Each row comes from the steps of one walk. Every step used is in the known rows, and no mark comes twice. Write the walk behind each row, first mark first.
Known rows
lino/savo/zemimad: [-11   8 -16   6 -40 -64 -19  27  13 -15  -3 -48   9 -36 -46 -14  41  -2
 -55]
muniv/kelo/zemimad/savo/lino: [ 29  15   5  -4  52  28  55 -42  -1 -19  19  11  -1  -1   0 -57 -40 -35
  18]
sezot/kelo: [ 20  23   3 -19  34 -21  -6 -49  -3  37 -35  14   1  29  22 -29  30  -3
   8]
nobid/savo/zemimad/kelo: [  7 -49  20   1 -27 -19 -52  16  15  -4  33 -33   3 -14  -1  68   3  20
 -18]
sezot/kelo/muniv: [ 53  11 -17 -43  45 -15  -3 -53  27  57 -78  21   2  38  -5 -16  20 -26
  37]
sezot/kelo/zemimad: [ 41  28   7  -2  46  15  38 -78 -18  34 -30  43   3  35  17 -18  26  22
   6]
muniv/kelo: [ 23  22   3 -12  42 -14 -16 -19  24 -32   1 -13   1  -1   6 -58 -37 -41
  24]
gapeg/nobid/savo/lino/kelo/zemimad: [ -2 -35 -14   4 -46  54 -10  17 -27 -20  65 -11 -19 -12  40  50   3  34
  -8]
kelo/lino/savo/nobid: [-39  19 -12   5 -25  -7  29  74 -14 -17 -16  -8 -12   3 -57  26  17 -12
  -5]
gapeg/nobid/savo: [ 23 -21 -22  -7 -58  28 -36  32 -20 -23  55 -22 -16 -22  38  44   6  15
 -12]
lino/kelo: [-42  10  13  38 -28 -31 -48  18  15 -21 -28   6  17 -14   2 -19 -23  36
   1]
gapeg/nobid/savo/zemimad: [ 22 -27 -22  -9 -62  18 -52  31 -23 -18  58 -37 -23 -16  34  48  15  35
 -26]
sezot/kelo/lino/savo/nobid: [  0  30   5 -22  30   3  28  -1 -12  28 -49  11 -20  41 -11  -1  45   3
  -7]
sezot/kelo/lino/savo: [  6  37   5 -14  30   0  20 -13  -8  12 -52   3 -14  30   0  -1  32   1
  -3]
muniv/kelo/zemimad: [ 45  27   6   6  55  23  31 -49   7 -36   7  15   5   4   1 -48 -42 -18
  21]
gapeg/nobid/savo/lino/kelo/sezot: [-11 -19 -18 -10 -36  57 -26  25 -25  -8  62 -10 -15  -7  60  41  10  13
 -10]
muniv/kelo/zemimad/savo/nobid: [ 38  21   9  -7  48  29  56 -26  -1 -11  10  23  -6   4 -13 -61 -33 -26
   7]
nobid/savo/zemimad: [  7 -39  -2  -5 -50 -18 -67  12  -3  -2  20 -36   5 -20 -10  52   3  19
 -14]
gapeg/nobid/savo/zemimad/kelo: [ 22 -36  -7  -5 -47  17 -43  35 -10 -20  68 -34 -25 -13  40  58  15  34
 -32]
zemimad/savo/nobid: [-21  -9 -16 -18 -36 -29  30  52 -17  42   8  13  -2 -15 -38 -39  19 -34
 -11]

Write each row's walk
[ -9   0  -5  16 -18 -26 -44  11  42   1 -69  12  17  -6 -24  -7 -36   9
  31]	lino/kelo/muniv
[-19  16  16  47 -22   7  13  -3  -7 -14 -22  34  15 -19  -6 -22 -32  48
 -10]	lino/kelo/zemimad/savo
[ 46  27   7   0  47  25  45 -40   3 -26   7  16   1  -7  -2 -61 -46 -27
  12]	muniv/kelo/zemimad/savo
[-60 -35 -16  -1  -1 -21 -12   5  22  21 -14  -2  13   8 -14   0 -15 -18
  47]	savo/lino/kelo/muniv
[-68 -23  -1  26   0   1  17 -12  -9   4  20  12  14   8   1  -3  -9  17
  26]	savo/lino/kelo/zemimad
[-28  26 -14  16 -24 -14  14  55  -8 -40 -22 -19  -3 -13 -41  25  -1 -15
   0]	kelo/lino/savo
[-28  -5  31  20  23 -22  41  60  29 -19  15   0  -8   8 -28  48  10 -16
 -11]	zemimad/kelo/lino/savo/nobid
[ 26  55   0 -22  77  32  -3 -33  14 -13   3  15  15  13  38 -70 -26 -63
  16]	muniv/kelo/sezot
[ 24  14   4 -13  45  21  64 -69 -26  50 -18  40  -2  31  17 -28  27   6
   3]	sezot/kelo/zemimad/savo/lino
[  8  -5  -4   1 -13 -63  -4  28  46  -8 -12 -41   6 -27 -50   9  35 -17
 -46]	lino/savo/zemimad/kelo/muniv
[-42 -26 -15 -10 -23 -23  18  26   7  30  -9  -2   7 -22 -20 -32 -16 -37
  18]	zemimad/savo/lino/kelo/muniv
[-60 -19  -6   1 -27 -26  16  28  -8  20  11  -5   6 -26  -6 -37 -10 -24
   4]	zemimad/savo/lino/kelo
[ 43  26   6  -9  39  17  53 -68 -24  42 -29  42   0  25  15 -31  24  13
  -5]	sezot/kelo/zemimad/savo
[  1 -45  21   4 -26  -8 -46  28   9 -12  28 -32  -5  -6  -5  82  -4  24
 -13]	nobid/savo/zemimad/kelo/lino
[-21  16  16  55 -15   5  -3 -13  -2 -24 -21  33  18  -8  -4  -9 -29  58
  -1]	lino/kelo/zemimad
[  9 -32  18  -5 -11   3 -47   8  12   5  34 -20   9  -7  15  63   8   8
 -23]	nobid/savo/zemimad/kelo/sezot
[-42 -37   5  -2 -17  30 -32   7  -3   6  24  -6  16 -10  20  44  -6  -8
  14]	nobid/savo/lino/kelo/sezot
[  5  30   4 -13  36   3   6 -24 -17  22 -46  15 -13  45  13   2  18   8
  21]	sezot/kelo/lino
